Each row comes from the steps of one walk. Every step used is in the known rows, and no mark comes twice. Write the walk behind each row, first mark first.
Known rows
sipeba, pipa, sesok, pirim: [ 44.0  11.0  -8.7  22.2  13.1  -6.2 -37.1  17.6 -18.4 -51.3   9.0  -3.7
 -22.0   7.6  25.0 -27.3 -12.4  20.6 -14.7   2.7 -13.6  13.5]
navut, butot, vidodo, sipeba, pipa, sesok: [ 83.1  10.2 -37.0  65.0  36.4 -66.8 -43.6   5.7  -5.4 -29.0  54.2  13.0
 -16.0 -32.2  24.3  17.7  -4.5  62.2 -67.6  19.2  -8.4 -16.8]
navut, sipeba, pipa, sesok: [ 35.0  25.7  10.4  32.8   6.9 -34.9 -35.4  16.1  11.8 -27.2   7.9   9.5
 -33.8 -38.7  17.9 -19.2   2.1  24.2 -30.7  20.0 -20.6  -8.7]
sipeba, pipa, sesok, vidodo: [ 30.6  20.6   7.8  51.0  21.0 -23.9 -26.6  11.5 -10.9 -36.2  21.0  -1.8
 -31.2 -32.0   5.2 -36.7 -20.1  34.5 -15.0  -1.9 -10.0   8.6]
navut, sipeba, vidodo, butot, pipa: [ -4.5  36.5  17.8  17.6  22.8 -18.8 -14.4  11.0  20.6 -39.3  42.7  -3.9
  -5.7  -9.5   2.2  26.3  -9.4  55.6 -30.3 -32.7 -18.0  -3.2]
pirim, sesok, vidodo, butot: [  9.8  12.4  28.9  17.2  -9.1 -12.9  18.4  -8.7  -0.3   4.9  59.6   3.0
 -48.6 -45.7  11.6   3.8 -28.2  51.3 -12.0 -26.1  -0.9  16.2]
navut, sipeba, vidodo, sesok: [ 31.2  23.7   3.6  22.6  -3.2 -28.4  -2.4   0.6  21.5 -18.1  25.8 -18.6
 -27.7  -6.8  16.8  -8.7  11.2  38.1 -48.0 -30.9 -17.6  22.0]
pirim, sesok: [ 16.6  -2.6  10.2  -0.6 -26.0 -18.3  10.2   7.3  -9.0  -6.7  22.8   9.9
 -14.8 -10.7  17.0   6.5 -12.5  23.3   2.8  -9.2 -15.4  -4.7]
sesok, vidodo: [  0.6  10.0   9.6  16.2   7.6  -5.9  14.1  -7.2   0.0  -1.7  11.9  -5.6
 -22.4 -11.9 -10.5 -25.1 -11.5  15.8  -7.0 -14.6  -4.2  15.9]
butot, pipa, sesok: [ 24.0  -1.9 -15.3  -3.3   2.6 -27.2 -25.6  25.7 -35.1 -33.1  24.5  20.2
  26.6  -6.6 -17.7  25.3  -1.2  18.8   8.0 -12.0 -16.9  -0.5]
pipa, sipeba, vidodo, butot: [ -1.7  42.5  13.5  25.6   2.7 -33.6 -13.0 -19.4  -2.0 -19.3  36.8  17.3
  -1.2  -9.9  19.6  -5.2 -28.8  32.0 -33.2 -30.1 -11.4  11.5]
sesok, pirim: [ 10.2   1.3  -5.8 -11.9   0.3  12.9   4.1  -1.8  -7.3 -13.2   1.6  -8.4
 -13.6  22.9   8.0 -14.0  -1.7   1.3  -4.0  -7.9  -4.7  17.1]
pipa, sesok, vidodo: [ 25.8  13.7   4.9  30.1  -3.8 -31.0  -3.3   3.3 -17.5 -13.4  27.5  13.9
 -30.2 -35.3 -12.2 -20.4  -8.4   9.9  -1.1 -12.3 -14.6  24.8]
sipeba, vidodo, sesok: [ 30.3   7.8 -10.9  23.5  -0.8 -13.8  -4.4   6.5  -0.5 -24.7  26.0 -24.8
  -1.0  14.7  17.1  -4.2  -6.0  29.6 -28.9 -36.7  -3.7  25.0]
navut, sipeba, pipa: [  5.1  17.9  18.0  20.9  20.9 -12.1 -20.0   4.0  31.0 -16.2  -6.7  -9.6
 -27.2 -16.0  20.4 -22.0   3.6  27.7 -36.9  18.7  -9.9 -16.3]
sipeba, vidodo: [  4.5  20.4   3.6  29.5   1.9 -12.7  -5.4   8.1   8.6 -40.0   9.4 -11.9
   0.2  16.8   5.4  -9.5 -19.2  13.8  -1.4 -19.6 -13.1   0.7]
vidodo, sipeba, pipa: [ 42.5  12.9 -15.3  22.6  37.3  -6.6 -26.9  21.8   9.5 -21.2  23.2 -23.7
  -2.2 -11.8  15.5  -7.3  -7.3  40.7 -55.4   9.9  11.5  -8.9]
butot, navut, sipeba: [-17.1  37.1   9.6  -5.0   6.4 -20.7  16.3   3.5  23.6   2.2  -8.9  21.1
 -10.7  -6.2 -23.2   0.1   4.8  31.2 -29.0  -1.6 -17.2  -9.1]
sipeba, pipa: [  4.6   4.7   6.5  22.1  26.8   2.3 -22.9   9.9   4.6 -22.9  -7.3 -17.1
  -2.6   1.9  16.4 -16.7 -12.0  21.9 -15.7  11.3  -0.9 -13.3]
sesok, vidodo, sipeba, pipa: [ 41.8  19.3  -5.0  37.9  44.7 -11.9 -11.2  13.4   9.4 -23.6  34.7 -27.7
 -26.4 -25.5   2.6 -32.6 -14.6  59.7 -61.6  -4.7   9.8   6.0]
butot, vidodo, sipeba: [ 33.2  -6.5 -40.5   8.5  20.2 -25.1  -1.4  -0.5   1.1 -13.1  53.8  15.0
   9.3  -1.2   0.8  34.2  11.7  34.0 -40.7 -17.7  10.9  13.8]
pirim, sesok, vidodo, butot, navut: [ -5.5  29.8  25.1  15.5   4.5 -17.3  32.8  -1.4  -3.2  -2.8  48.2  16.1
 -36.4 -31.9 -15.9   8.4 -36.4  77.5 -22.4 -36.4  -5.9  10.4]
pirim, sesok, vidodo: [ 16.3   6.5  19.2  14.0 -18.4 -22.4  23.4  -0.9 -10.6  -8.2  33.7   2.1
 -35.9 -23.6   1.9 -18.6 -23.0  40.1  -2.6 -23.4 -18.5  10.7]
butot, navut: [-15.7  17.1  -4.0  -4.1  12.1  -3.0  16.1   7.8  -0.9  -6.3  -7.7  14.0
  14.4  16.3 -25.4   5.9  -9.4  25.6 -10.0  -9.0  -5.1  -5.0]

Write each row's walk
[ 57.6  15.0   4.4  34.2  20.4 -28.0  -3.9  22.5  -0.5 -29.8  59.1 -22.2
 -42.2 -36.0  16.8 -28.1 -27.2  81.8 -58.8  -9.9  -6.5  -0.2] => pirim, sesok, vidodo, sipeba, pipa
[ 60.7  21.1 -19.5  29.7   5.3 -38.5  -6.3  16.3 -15.7  -9.5  55.8   6.1
 -30.0 -48.3 -15.2 -12.9  -3.1  32.8 -38.5 -13.5  -2.4  25.8] => pipa, sesok, vidodo, sipeba
[ 30.0  24.1  -8.4  15.8  -7.7 -48.2  -7.3 -14.5 -18.1 -16.7  28.4   1.6
   8.9   9.6  18.4 -17.7  -5.6  36.4 -51.5 -42.0 -17.5  29.1] => pipa, sipeba, vidodo, sesok
[ 25.8  43.0  31.5  54.9  24.7 -30.5 -29.4   1.0  17.6 -15.7  44.9   4.1
 -71.5 -73.7  17.6 -21.4 -10.5  53.8 -45.1  -0.7  -7.3  15.4] => navut, sipeba, pipa, sesok, vidodo, butot
[ 37.1 -14.6 -20.9 -19.7  -3.2  10.9   2.6  -4.3 -15.5   4.0  16.1 -20.3
 -14.9  22.1  17.7 -10.7  14.1  16.6 -31.8 -27.1   5.4  40.6] => vidodo, sesok, pirim
[-18.8  23.3   4.5   3.0  22.3   5.7   8.3  -0.4   7.1   6.5  14.2  14.4
   1.7  -5.4 -16.5  25.9 -15.1  39.1 -22.9 -13.6   9.4   0.6] => vidodo, butot, navut
[ -7.9  45.9  38.7  16.3  -1.1 -30.1  38.0  -5.4  19.7   6.0  50.1  24.5
 -60.6 -54.2 -12.5   4.2 -22.1  82.4 -41.4 -31.1 -20.1   7.7] => pirim, sesok, vidodo, butot, navut, sipeba
[ 13.1  37.6   3.6  24.8  14.8 -73.6 -20.7 -10.5 -23.6 -33.3  19.1   7.9
  27.6  12.5   4.1  -8.4 -25.9  48.4 -35.4 -12.2 -44.3 -27.2] => navut, butot, pipa, sipeba, vidodo
[-14.7  54.6  32.6  38.9  48.6 -11.1   3.8  -3.9  35.9 -11.0  19.6  -1.4
 -47.3 -37.3  -9.9 -20.9 -20.4  83.6 -60.3 -11.0  -2.7  -0.3] => sesok, vidodo, butot, navut, sipeba, pipa
[-24.4  33.0  16.3  18.9  30.0   0.0  24.9  -8.5   6.3   3.0  24.4   9.3
 -21.8 -18.1 -28.5   1.3 -22.0  55.9 -28.3 -30.0   7.1  15.0] => sesok, vidodo, butot, navut
[ 72.2  22.2 -19.0  35.5  24.4 -66.7 -18.5  17.3 -30.3  -7.2  59.8   2.1
 -15.1 -48.5 -22.1   2.5  -9.1  64.6 -52.5  -1.9 -20.8  -6.9] => navut, butot, pipa, sesok, vidodo, sipeba
[ 68.1  16.0 -23.6  35.7  24.9 -30.0 -44.0  34.1  -6.4 -33.0  38.3  -2.4
 -10.5 -31.1  13.8  -4.8  -5.6  37.3 -48.8  11.1  -0.1  -0.9] => vidodo, sipeba, pipa, sesok
[ 40.3   6.9 -17.5   9.7   1.6   0.7  -0.7   3.2  -9.4 -38.3  25.4 -33.5
 -15.7  36.1  24.2 -18.1  -4.7  34.9 -35.6 -45.1 -11.0  40.9] => sipeba, vidodo, sesok, pirim
[ 32.6  35.8  22.3  52.4  14.8 -40.5 -22.7   9.2  11.1 -30.4  20.5   3.2
 -57.5 -53.4   8.1 -42.0  -6.0  40.0 -35.8   4.6 -22.1   5.2] => navut, sipeba, pipa, sesok, vidodo
[  8.2  18.4  -0.3  -6.3  12.6 -63.1 -14.4 -18.6 -34.1  10.1   9.4  18.5
  29.0  -3.8  -2.7   0.8  -7.7  34.7 -33.7   6.5 -31.3 -28.3] => navut, butot, pipa, sipeba
[-13.8  45.7  22.9  22.0  44.6  -5.7 -10.9   5.0  36.4  -9.0   8.7   3.3
 -26.1 -24.2   1.2   3.5 -10.1  66.1 -58.1   4.4   0.6 -16.8] => vidodo, butot, navut, sipeba, pipa
[ 91.3  11.2 -43.1  51.8  36.0 -52.1 -40.3   4.5 -13.5 -41.8  54.3   1.4
 -28.9 -10.6  33.9   0.9  -7.2  63.0 -73.3  12.4 -12.0   2.5] => navut, butot, vidodo, sipeba, pipa, sesok, pirim
[ 27.3   5.0 -12.2 -12.5   9.2  -3.9 -28.2  17.6 -36.8 -31.1  48.4  10.6
  -0.5  -2.4   0.6  29.6  -7.5  34.2  -7.1 -26.2  -5.1  23.8] => vidodo, butot, pipa, sesok, pirim
[ 23.5  17.7 -17.6   0.1   7.9 -52.2 -16.8   1.1 -36.0 -37.8  41.7   2.2
  41.6  24.7   4.9   3.1  -8.1  57.4 -50.4 -53.7 -24.2  18.5] => butot, pipa, sipeba, vidodo, sesok
[ 41.0  23.1  -1.6  10.2  -4.2 -15.0   1.2  -2.6  16.3 -30.0  25.4 -26.4
 -41.1  17.2  25.3 -22.5  11.2  37.8 -54.0 -38.6 -22.8  40.6] => navut, sipeba, vidodo, sesok, pirim
[-11.0  57.0  12.6  24.3  12.6 -30.5  12.9  11.2  32.2 -39.6  -1.3   8.8
 -10.4  14.1 -16.1  -8.5 -13.0  44.8 -33.6 -21.9 -30.3  -8.7] => butot, navut, sipeba, vidodo
[ 35.1   8.6  -0.8  35.3  13.8 -19.9 -40.2  20.8 -10.4 -34.8   8.5   4.9
  -8.1 -16.9  14.2 -12.8 -11.9  19.6 -10.1  13.4  -9.2  -3.9] => sipeba, pipa, sesok
[-11.7  10.0   9.3   2.6  32.3   2.0   0.5  -1.5 -11.2  -8.7  47.4  -4.8
  -6.0 -18.7 -18.1  16.8 -14.7  51.9 -14.9 -34.0   2.8  14.0] => sesok, vidodo, butot, pipa
[ 23.2  27.7  -2.5  30.2  16.9 -26.0 -33.5  25.9 -21.3 -58.5  57.2   8.5
  12.1 -10.2  -2.2  34.9 -25.1  44.6  -4.5 -38.4 -15.9   9.4] => sipeba, vidodo, butot, pipa, sesok
[ 55.5   6.3 -29.1  50.9  50.9 -42.5 -31.2  -5.8  10.0 -17.3  39.6  -8.1
 -11.2 -12.9  25.9  13.4  -4.4  64.9 -74.4  18.5   0.0 -23.8] => navut, butot, vidodo, sipeba, pipa
[ 14.6  41.6  -0.4  20.1   8.7 -33.0  14.1   7.5  23.7 -25.2  17.0  -6.8
 -10.9   8.3  -7.9  -1.1   2.8  62.9 -61.3 -37.6 -21.1  14.1] => butot, navut, sipeba, vidodo, sesok
[ 10.3  -0.3  -0.8   4.6  19.7 -27.2 -13.6   0.6 -14.9   1.1   5.6  -7.9
  16.1   1.3  -8.8  13.6  -6.7  31.5 -12.3  12.6 -18.1 -34.4] => navut, butot, pipa
[ 26.9  24.5  17.6  55.8  28.4 -14.7 -30.9   3.6  -2.9 -22.4  45.0   0.0
 -45.7 -53.1  13.7 -14.9 -26.2  49.2 -26.5  -7.3   4.7  20.1] => sipeba, pipa, sesok, vidodo, butot
[ 32.3  42.9   3.6  17.4   8.7 -29.0 -28.0  19.4  -5.3 -65.4  58.2   6.7
 -27.3  -6.1   8.3  15.6 -10.8  51.3 -30.5 -37.2 -32.7  21.2] => navut, sipeba, vidodo, butot, pipa, sesok, pirim
[ 67.0   4.3 -44.0  42.3  33.1 -44.0 -42.5  21.7 -12.1 -49.9  61.5  21.9
  -0.1 -18.2  15.2  22.8   2.0  50.5 -53.7  -3.9   1.3   9.4] => butot, vidodo, sipeba, pipa, sesok
[  0.2  43.3  26.0  32.9   9.0 -16.4  -6.2  -4.7  40.0 -19.4  34.1  -5.6
 -38.2 -24.7  20.2   7.1  -8.3  32.8 -32.0 -18.9 -10.0   6.1] => navut, sipeba, vidodo, butot
[ -5.4  19.8   3.2  15.4  29.0  -5.5 -17.2  15.4  -2.6 -49.1  44.2  -9.4
  17.9   9.4   0.1  32.9 -24.4  52.0 -13.0 -39.8  -5.5   0.6] => sipeba, vidodo, butot, pipa
